Every row comes from one small tree of marks. Brackets hold a mark, then the marks that hang from it, in alphabetical order. Every link used is in the known rows. Which tree was each row made from?
Known rows
{K G P {Z W}}: [ -7 -10   0   2  13  15  22  -5  -5   1 -16 -22  16   6  16   2  10  25
  -5]
{K P}: [ -5 -21  -4   1  14  15  19  -5   9  -6 -12 -17   6  12   9   2   6  16
   3]
{Z A {K G} P R}: [-11  12  -1   3  20   6 -14   2 -48  -8 -25 -31  22  -2   6  -3   7  23
  16]
{A {Z K P R W}}: [-14   3  -3  15  26   5 -10   4 -37 -11 -19 -22   9   1  10  -9   6  16
  22]
{Z A P W}: [-15  -8  -4  14  30  12   1  -8 -46  -4 -22 -28  14   6  11  -8   9  25
  14]
{K G {Z A P R W}}: [-11   8   1  11  23   8   4  -4 -43   0 -22 -31  21   1  16  -4  12  32
   8]
{A {Z {K G P} R}}: [ -8   1   0   3  16   7  -9   4 -11  -9 -13 -19   9   3   6  -1   5  12
  12]
{P {K G {Z A}}}: [ -6  -2   2  -8  18   8   0   1 -28  11  -7 -21  12   7  14  -3   8   8
  -6]
{G {K {Z A W}}}: [ -8  -4  -5   6  28  17  15  -7 -20   0  -9 -16   7  11  14  -3   8  23
  -8]
{R {Z A {K G P} W}}: [-19  -4   0  -1  18  11  -3  -3 -43  -3 -16 -26  19  -2   9  -6  10  13
   1]
{G {K P {Z A R W}}}: [ -7  -2  -7   7  23  17  25  -5 -20  -8 -16 -20  19   7  16  -2   9  27
  -4]
{Z P R}: [ -4  -5  -5   9  20   7   6  -1 -18  -7 -18 -23   3   7   9  -2   8  25
  18]
{K P {Z W}}: [-10 -17  -4   7  15  16  30  -5  -2  -5 -15 -18  15   8  18  -2   9  20
  -2]
{A Z}: [ -8 -14  -1   8  25   9  -6  -4   2   0  -3 -13  -8  13   7  -4   5  10
  10]
{Z R}: [ -5  -4  -2   6  17   8   4  -1 -10  -8 -10 -18   2   9   6   0   6  18
   7]
{A {Z R}}: [ -7  -6  -1  11  23   6  -7  -1  -7  -6  -6 -16  -3  10   7  -4   5  13
  14]
{R {Z A K}}: [-17  -6   0  -2  20   9  -6  -2 -30  -1  -8 -19   7   3   8  -8   7   7
   1]

Which tree is each row?
[ -9   6   2  -2  19   5   0   3 -48   5 -12 -25  20   2  15  -5  10  13
  -2] => {P {K G {Z A R W}}}
[-15   2  -4  17  28   8  -1  -4 -57 -11 -25 -32  21   1  11  -8  10  29
  20] => {Z A P R W}
[ -1   1  -2  -2  17   3  -1   6 -35   1 -17 -26   8   3  10  -3   9  18
  15] => {Z {P {K G}} R}
[-12  -3  -2  15  26   6  -7  -1 -23  -8 -10 -18   2   7   9  -6   7  15
  15] => {A {Z R W}}
[-12   3   0   8  19   7  -9   3 -27 -10 -17 -22  15   0   7  -3   6  14
  13] => {A {Z {K G P} R W}}
[ -8  -2  -4   0  10   9   8   4 -12 -16 -17 -19  17   2   7   1   4  13
   7] => {Z {K P} R}
[ -1 -13  -7   0  19  19  30  -5  12  -1  -8 -12   4  13  15   1   7  22
  -8] => {G {K P Z}}
[-16  15  -1   9  23   7 -14   2 -69 -10 -30 -35  28  -6   8  -6   8  26
  17] => {Z A {K G} P R W}
[-11  -5   1  -7  14   8  -6   1 -17   4  -6 -18  -1   3   6  -3   7   9
  -1] => {R {Z {K G}}}
[ -3   2   0   4  16   8   9   0 -12   3 -16 -24   7   6  14   0   9  29
   7] => {K G {Z P R}}
[ -9   1  -1   9  26   3 -10   4 -43  -1 -16 -25   7   3  11  -8   9  15
  21] => {A {Z {P {K G}} R W}}
[ -7   4   0   9  19   8  10  -1 -28   1 -20 -26  13   2  16  -2  11  32
   7] => {K G {Z P R W}}
[ -4 -11  -6   2  22  19  26  -8   0  -2 -10 -16  11  12  15   0   8  22
  -8] => {G {K P {Z A}}}
[ -6  -2  -1  -3  17  10  -6   2 -19   0 -18 -22   5   4   6  -1   5  19
  10] => {Z {K G} P}
[ -9  -9  -2  -2  19   8  11   3 -26   5  -7 -16   9   7  17  -6   8   6
  -4] => {P {K {Z W}}}
[ -7  -6  -3   1  22   8   0   2 -44   5 -18 -26   9   4  12  -5   9  17
  11] => {Z {P {K G}} W}
[-15  -5   0   0  25   6  -4  -2 -59   8 -15 -29  12   0  13 -11  13  14
   9] => {R {Z A {P {K G}} W}}
[-17  -7  -3   3  21   8   1   1 -37  -2 -16 -21   5   0  11 -10   9  14
   9] => {R {Z K P W}}
